Each row comes from the steps of one walk. Every step used is in the known rows, and no mark comes twice. Write the walk behind each row, first mark first.
(in the rows, 128 means zero)
Known rows:
T > J > H: [160 112 129 176 136 144 123 121 146 142 133 178 121 128 145 126 129 142
  94 134 146 156 127 126  95 114]
H > A > E > J: [142 104 125 173 163 131 113 127 173 137 140 172 110 154 122 117 119 115
 126 146 161 155 110 165  93 120]
M > A > P > J > T: [159 109 136 148 136 138 107 133 178 139 127 161 104 138 137 135 116 165
  96 129 119 143 128 130 110 117]
P > J > H: [159 102 133 161 160 147 126 156 154 140 127 166 106 128 145 136 125 146
  83 130 150 152 117 150 102 119]
E > A: [116 132 133 151 132 136 112 143 168 133 128 178 100 168 115 118 109 148
  79 121 139 146 127 125  97 111]
T > A > P > J > E: [143  90 130 176 138 145 108 125 166 144 112 178 113 120 133 139 113 145
  84 159 151 140 129 127 102 121]
H > A > M: [149 130 126 197 152 132 111 108 159 133 119 173 116 153 116 117 119 130
  94 115 149 149 116 141 107 114]
P > A: [128  82 126 172 145 142 119 142 161 127 112 183 112 151 106 119 111 135
  67 124 138 148 116 135 110 109]
A > P > J > T: [177  99 132 157 135 147 115 134 166 139 121 162 106 128 150 134 121 176
  91 135 114 150 120 133 117 119]
J > H > A: [138 130 130 188 163 138 117 137 151 136 131 167 107 142 132 123 125 127
  89 123 142 155  91 149 106 116]
E > J: [141 126 130 153 130 139 123 150 171 136 135 182 110 144 125 120 119 137
 101 132 163 154 129 130  97 112]
P > J: [153 122 131 161 130 143 121 154 163 137 123 175 107 134 123 134 123 144
  72 131 153 144 134 142 103 118]
J > E: [136 134 133 159 111 142 117 132 156 127 135 185 106 144 120 130 104 151
  90 141 161 149 132 135 101 111]
A > T > J: [160 123 127 164 106 135 115  93 154 146 129 183 122 144 115 122 130 146
  79 131 134 157 119 118  95 113]
J > P: [125 105 134 155 131 138 121 165 154 143 123 163 104 141 131 117 117 163
  91 130 143 159 122 138 100 113]
E > A > H: [145 122 137 160 136 138 110 133 164 123 120 166  98 174 124 114 113 132
  78 114 128 152 145 126 105 113]
H > A > T: [139 142 128 176 134 129 109 109 159 141 128 172 109 160 101 119 124 133
  75 121 130 156  81 141 107 115]
T > A > P > J: [155 100 127 185 147 142 111 135 169 148 103 178 115 125 129 129 122 142
  70 137 143 143 123 123 105 121]
H > A: [135 149 127 187 132 134 112 136 160 134 127 177 108 150 110 121 124 122
  78 125 145 147 109 140 107 115]
M > A: [132 154 133 159 122 132 113 140 170 131 132 184 107 160 104 120 108 136
  82 114 157 145 134 126  96 108]
J > E > A > T: [107 113 136 132 125 133 105 107 163 136 137 174  99 172 110 126 101 161
  90 138 132 151 106 130  94 111]
A > P > J: [176 128 134 168 135 144 115 155 165 139 112 174 109 121 130 133 123 149
  79 121 140 144 118 153 113 117]
P > A > T > J: [141  64 123 170 132 137 113  92 156 141 115 182 126 145 105 122 126 135
  69 135 119 153 110 122 102 111]

Write each row's walk:
[131 112 132 161 151 134 111 116 166 131 120 174 109 171 121 113 105 155
  94 110 143 147 135 126  96 109]
E > A > M
[131  58 131 142 163 135 121 157 168 146 135 158 107 145 141 113 112 155
 140 151 159 167 124 165  87 117]
A > E > J > P
[140  57 119 174 152 140 116  88 163 141 130 173 110 169 136 113 100 170
 107 160 137 161 128 105  93 119]
J > T > A > E
[110  36 130 150 157 136 115 138 155 145 110 156 109 150 112 114 115 158
  78 131 112 164  85 143 106 111]
J > P > A > T
[157  72 130 180 150 145 116 130 157 117 105 170 109 154 116 116 114 121
  67 118 127 154 135 136 118 111]
P > A > H
[157  81 127 180 192 139 116 133 157 140 132 156 107 137 142 133 125 123
 110 143 147 152  97 185  98 126]
P > J > H > A > E
[135 145 134 148 124 127 109 114 169 138 134 179 107 169  95 119 107 146
  80 110 144 154 107 126  95 108]
M > A > T
[155  98 128 153 151 138 121 134 173 135 139 179 112 154 127 116 109 141
 127 141 170 159 127 155  90 115]
A > E > J
[160 145 138 167 126 134 111 131 167 122 126 173 103 165 113 117 110 122
  83 108 146 150 153 127 103 110]
M > A > H
[123  82 136 146 153 138 109 116 168 132 125 166 105 150 131 137 106 151
 103 141 148 136 149 140  93 117]
P > J > E > A > M
[155 118 132 180 179 138 113 145 166 143 130 164 112 125 149 124 131 120
 119 125 139 158  80 160 110 116]
E > J > H > A > P
[148 121 125 187 153 132 111 119 161 132 131 174 109 159 112 117 113 126
 103 134 152 152 106 165 100 118]
H > A > E
[163 118 136 160 126 146 111 144 163 135 121 176 108 115 133 143 115 151
  92 142 147 142 124 157 110 117]
A > P > J > E
[114   4 128 156 186 138 120 144 168 141 109 154 118 139 135 112 116 144
 121 136 139 160 125 143 100 111]
E > J > P > A > M
[154  69 126 142 152 140 121 114 172 136 148 167 107 160 146 117 106 166
 139 155 144 166 128 136  95 117]
A > E > J > T
[146 129 125 185 119 129 108  87 155 147 130 176 121 144 108 123 140 121
  80 135 125 152 102 128  99 118]
H > A > T > J
[141  64 121 183 150 140 117  76 161 141 118 171 118 164 139 112 105 174
  97 140 135 158 138  80 100 115]
J > T > A > M
[164 134 131 187 148 137 106 147 167 141 113 166 109 121 124 134 134 123
  79 126 131 140 102 163 116 122]
H > A > P > J
[132  90 132 150 147 135 111  95 154 150 135 168 114 156 135 123 126 151
  92 130 116 159 104 121  88 113]
E > A > T > J > H
[138 107 131 144 154 128 113 131 184 134 145 178 109 164 115 116 103 130
 131 134 174 152 134 150  83 113]
M > A > E > J
